Each row was made from one path, in order. Every step used is in the known rows, and no mark comes twice. Write each row's path.
Known rows
lonedu-riletal-sigoz-fubu: [ 0.183 -0.130  2.934  4.592  0.420  2.891 -0.114 -4.728  1.018 -2.232
 -2.553 -0.084 -2.369 -3.261  3.459 -0.096  0.529  0.683  3.268  2.436
  0.059  1.205  0.196]
basef-lonedu-riletal: [-2.049 -0.160  1.088  0.212  2.533 -1.047 -0.784 -0.372 -0.278 -1.450
 -0.342  1.740 -4.371 -1.208  0.437 -1.480 -0.799 -1.043 -1.406  2.805
 -0.027 -3.061  3.761]
riletal-sigoz-fubu-lonedu: [ 0.621 -0.324  2.248  1.465 -0.873  0.824  2.023 -1.278  0.928 -0.605
 -1.859  0.517 -1.846 -1.488  1.770  0.754 -1.220  0.106  0.476 -1.403
 -1.137  0.928 -1.217]
fubu-riletal: [ 1.263  0.032  0.132 -1.183 -0.382 -0.919 -2.335  1.784 -0.353  0.921
  2.807  1.629 -1.237 -0.562 -1.804 -0.507 -0.295  0.617 -1.378  2.982
 -1.156  0.514  5.590]
riletal-basef: [-1.188  1.135 -1.439 -0.309  1.660 -0.427  0.458 -0.824 -1.117  0.278
 -3.223  1.050  0.752  0.472 -1.999 -0.774  0.391 -1.012  1.000 -0.197
  1.291 -0.316 -4.087]
basef-fubu: [-2.379 -0.115 -1.324  0.181 -0.219 -0.011  1.638 -0.841 -0.167  0.119
 -0.437 -0.007 -3.310  0.034  1.145  0.265  0.185  0.817  0.810  0.502
 -1.377 -2.459 -1.686]
fubu-riletal-basef: [-0.219  1.149 -1.396 -1.236  1.398 -1.191 -1.361  0.903 -1.435  1.012
 -0.935  2.350 -0.272  0.090 -3.437 -1.069  0.087 -0.455 -0.183  2.285
  0.451  0.060  0.191]
basef-belod: [-0.253  0.315  3.040 -2.494  1.342  0.804  1.223  1.873 -0.594  1.870
  0.815 -0.166 -3.983 -0.163 -1.620  0.173  0.337 -0.628 -0.714 -0.257
 -1.398 -2.507  3.444]
basef-lonedu-sigoz-fubu: [ 1.897  1.157  1.920  0.885  0.095  3.454  2.788 -1.986  0.902 -1.454
  0.251  0.901 -0.522 -2.761  3.352  0.690  0.705  1.504  0.557  2.053
 -2.726 -0.647  2.058]
fubu-lonedu-sigoz-riletal-basef: [ 0.502  1.403 -2.636 -0.056  1.692 -0.925  0.449  1.262 -2.238 -2.104
 -3.126  3.561  0.884 -0.348 -1.956 -0.997  0.062 -0.465 -0.734  0.495
  0.585  0.140 -0.698]
belod-basef-sigoz-fubu-lonedu-riletal: [-1.014 -0.802  0.900  2.467  2.334  2.419 -0.450 -2.004  0.319 -1.156
 -1.722  1.330 -3.224 -1.975  2.292 -2.195  0.460 -0.643 -2.468  0.647
 -0.841 -0.895 -0.122]
belod-basef-lonedu-sigoz-riletal: [ 1.207  1.129 -0.264  0.600  1.630 -0.087 -0.006  1.404 -1.648 -0.972
 -0.188  3.655 -0.778 -1.227  0.866 -0.702  0.466 -0.315 -0.424  3.611
  0.067 -0.616  3.812]
lonedu-sigoz-riletal-basef-belod: [ 0.047  1.630  1.039 -2.242  2.686  0.295  1.163  1.993 -2.385  0.236
 -1.596  2.270 -2.887 -0.641 -3.057 -0.628  1.068 -1.005 -0.324  1.319
 -0.617 -2.060  2.917]
lonedu-sigoz-fubu-riletal: [ 3.370  0.786  0.779  0.478 -0.824  2.931 -0.903 -0.326  0.357 -0.656
  2.781  1.668 -0.264 -2.676  1.103 -0.106  0.674  2.210 -0.575  3.855
 -2.998  1.591  6.165]
sigoz-fubu-riletal-basef: [ 0.382  1.247 -1.154 -0.176  0.823  0.422 -1.370 -1.611 -0.581  1.313
 -1.240  2.167 -0.831 -1.332 -2.069 -0.930  0.866  0.241  0.488  2.681
 -0.807  0.983 -0.511]
belod-basef-sigoz-fubu: [-0.031 -0.053  1.490  2.822  0.818  3.867  1.009 -3.101  1.054  1.242
 -1.767 -0.058 -0.973 -1.995  2.311 -0.340  2.936  0.238  0.152  1.544
 -1.150  0.245 -3.441]
fubu-lonedu-riletal-basef: [-1.962  0.503 -1.472  0.152  2.948 -0.672 -0.426 -0.632 -1.354 -1.525
 -3.533  2.112 -1.275 -0.093 -1.480 -2.292 -0.806 -1.475 -1.207 -0.504
  0.996 -1.232 -2.104]
fubu-riletal-sigoz: [ 0.700  0.028  3.266  1.531 -0.356 -0.726 -0.484  1.441 -0.332 -0.766
  0.355  1.192 -1.299 -0.976 -0.700  0.354 -1.128  0.008  2.077  2.960
  1.177  1.321  3.814]
sigoz-riletal-basef-belod: [-1.199  1.100  0.511 -2.394  2.613 -1.204  0.096  1.237 -2.133  1.782
 -2.210  1.999 -4.384 -0.314 -4.079 -0.684  1.048 -1.556 -0.110  1.059
 -0.346 -2.178  1.773]
riletal-basef-sigoz-fubu-lonedu: [-0.582 -0.206  0.101  0.020  0.482  0.812  2.253 -0.511  0.457  0.028
 -2.565  1.201 -1.715 -0.939 -0.597  0.045  0.447 -0.199 -2.330 -1.335
 -1.999 -1.031 -3.216]
lonedu-riletal: [-1.070 -0.380 -0.008  1.606  1.832  0.553 -1.944 -1.405 -0.226 -2.346
 -0.353  0.684 -2.087 -1.172  1.061 -1.838 -0.055 -0.271 -0.868  1.640
  0.421 -0.782  2.596]

Write each row's path
[ 2.306  0.618  0.619 -0.563  0.135  2.079  3.022  2.952 -0.520 -3.069
  0.933  1.187  2.191 -0.305  1.610  0.024 -1.406  0.817 -2.133 -1.612
 -1.397 -0.297  2.376]
fubu-lonedu-sigoz
[-2.202  0.168 -0.108  0.166  2.089 -0.075  1.894  1.248 -0.779 -0.547
 -3.285  1.006 -0.203  0.285 -2.870 -0.437  1.688 -1.081 -1.182  0.862
  0.724 -2.052 -3.370]
riletal-basef-sigoz
[-1.310  1.228  1.945 -2.879  2.683  0.328  1.720  1.217 -1.529  2.104
 -1.671  0.632 -3.362  0.195 -3.206 -0.495  0.612 -1.428  0.139 -0.506
 -0.403 -2.674  0.181]
riletal-basef-belod
[ 2.747  1.232  1.812  0.183  0.457  2.897 -0.348 -0.086  0.120  1.009
  2.630  2.560 -1.152 -2.644  1.652 -0.742  0.548  1.372 -0.467  4.652
 -2.582  0.559  5.265]
belod-basef-lonedu-sigoz-fubu-riletal
[-0.424 -0.708  0.187  1.479  1.126  1.160 -1.023 -2.467  0.527 -1.998
 -0.686  1.057 -3.427 -1.993  1.977 -1.640 -0.599  0.126 -2.076  0.216
 -1.632 -0.390  1.783]
sigoz-fubu-lonedu-riletal
[ 2.762  0.913  1.533 -0.449 -0.386  1.954 -0.070  0.358  0.342 -0.228
  2.780  2.456 -1.766 -2.736  0.775  0.087  0.290  1.777 -0.914  4.647
 -3.344  0.187  6.960]
basef-lonedu-sigoz-fubu-riletal
[-1.833  0.926  1.886 -1.792  3.856  0.743  0.311  0.341 -1.627  0.611
 -1.975  1.047 -4.668 -0.602 -2.757 -1.565  0.553 -1.635 -0.329  0.653
 -0.138 -3.223  1.836]
lonedu-riletal-basef-belod
[ 0.817  0.251 -2.152  0.367 -0.100 -0.559  0.778  1.615 -1.567 -2.825
 -0.077  3.143 -1.534 -1.066  0.745 -0.122 -0.292  0.785 -1.634  1.340
 -1.660 -0.735  3.647]
basef-fubu-lonedu-sigoz-riletal
[-1.010 -1.024  0.720  1.891  1.449  1.356 -0.397 -1.629  0.566 -2.433
 -1.192  1.123 -3.838 -2.129  1.391 -1.514  0.216 -0.065 -3.028  0.763
 -1.669 -1.195  1.820]
basef-sigoz-fubu-lonedu-riletal
[ 1.971  0.141  0.510  0.210 -1.084  0.871 -2.286 -1.314  0.691  1.377
  2.377  1.400 -2.036 -2.194 -0.071 -0.130  0.680  1.619 -0.477  3.556
 -2.612  1.590  4.533]
sigoz-fubu-riletal
[-1.472  1.261  0.300 -2.829  2.133 -2.918  0.468  1.988 -1.152  1.707
 -0.482  3.406 -3.137 -0.045 -3.536 -0.470 -0.673 -1.322 -0.948  3.333
 -0.214 -2.887  1.559]
fubu-riletal-basef-lonedu
[-0.591  0.257 -0.751 -0.057  0.408  0.297 -1.294  0.521 -0.781  2.608
  1.728  1.973 -3.308 -0.268  0.123 -1.010  0.371  0.454 -0.060  3.309
 -1.189 -0.843  1.785]
belod-basef-fubu-riletal
[-1.813  0.157  4.315  3.191  2.974  0.302  0.497 -0.793 -0.547 -1.499
 -2.637  1.421 -3.432 -1.269  1.984 -1.103 -1.089 -1.821  2.587  2.929
  2.822 -1.315  1.089]
belod-basef-lonedu-riletal-sigoz
[ 0.764  0.147  3.011  3.678 -0.690  2.406  1.232 -3.970  1.177 -0.862
 -2.174 -0.555 -1.130 -2.558  2.812  0.929  0.547  0.736  3.622  1.345
 -0.192  2.037 -1.340]
riletal-sigoz-fubu
[-1.970 -0.125  4.219  2.610  2.129 -0.772  0.809 -0.149 -0.302 -2.712
 -2.208  1.244 -3.663 -1.539  1.190 -0.364 -1.417 -1.270  2.078  2.954
  2.117 -1.609  2.820]
basef-lonedu-riletal-sigoz
[ 0.793  0.555 -0.249 -0.483 -0.055  2.037  4.056  2.200 -0.657 -2.924
  0.490  1.229  0.058 -0.194  2.265  0.220 -1.288  1.162 -1.571 -1.257
 -2.207 -1.841  1.332]
basef-fubu-lonedu-sigoz
[ 1.275  1.718  1.143  0.729  0.976  3.262  3.049 -2.200  0.374 -1.387
 -1.447  1.446 -0.230 -2.464  2.338  0.198  0.862  1.038  1.034  2.015
 -1.981 -0.652 -0.143]
riletal-basef-lonedu-sigoz-fubu
[-2.089  0.755 -1.517  0.958  3.119  0.073 -1.127 -1.830 -1.355 -1.622
 -3.583  1.560 -0.921 -0.378 -1.233 -2.255  0.315 -1.193  0.321  1.005
  1.706 -0.986 -2.022]
lonedu-riletal-basef
[ 0.939  0.849 -0.030  0.208  0.836  3.174  3.758  1.835 -0.890 -1.767
 -0.054  1.448  0.551 -0.070  3.146 -0.427 -0.906  0.630 -0.974 -1.284
 -1.478 -1.420 -0.630]
belod-basef-fubu-lonedu-sigoz
[-1.159  0.827  1.665 -0.914  2.393 -0.407  1.192  0.468 -0.395  2.977
 -0.664  1.749 -2.136  0.219  0.560 -0.785 -0.340 -1.742  0.090  1.539
  0.679 -2.326 -1.263]
belod-basef-lonedu
[-3.327  0.731 -2.576  0.038  1.025 -0.407  2.038 -1.296 -1.053  0.213
 -3.280  0.984 -2.690  0.419 -0.392 -0.272  0.487 -0.071  1.675  0.394
 -0.308 -2.788 -4.975]
riletal-basef-fubu
[ 2.039  0.334 -1.519  0.289 -0.008 -0.587 -0.093  2.171 -1.420 -2.848
  0.101  3.175  0.110 -1.102  0.079 -0.224 -0.388  0.510 -2.103  0.900
 -0.955  0.555  4.337]
fubu-lonedu-sigoz-riletal
[-0.740  0.231  0.398  1.818  0.935  2.399  1.595 -2.811  0.636 -0.072
 -3.219  0.480 -1.238 -1.834 -0.058 -0.055  2.697  0.301  0.324  1.561
 -1.317 -0.428 -3.735]
riletal-basef-sigoz-fubu
[-1.060 -0.638  3.035  2.965  1.264 -0.139  0.493  0.164 -0.363 -3.340
 -2.357  0.973 -2.574 -1.114  1.216 -0.608 -2.033 -0.985  1.060  0.249
  1.724 -0.131  1.504]
fubu-lonedu-riletal-sigoz
[-1.028  1.308  0.483 -2.039  1.650 -1.721  0.473 -0.003 -0.425  2.023
 -0.892  3.133 -3.678 -1.087 -2.292 -0.417 -0.145 -0.745 -0.313  3.705
 -1.153 -2.262  1.158]
sigoz-fubu-riletal-basef-lonedu
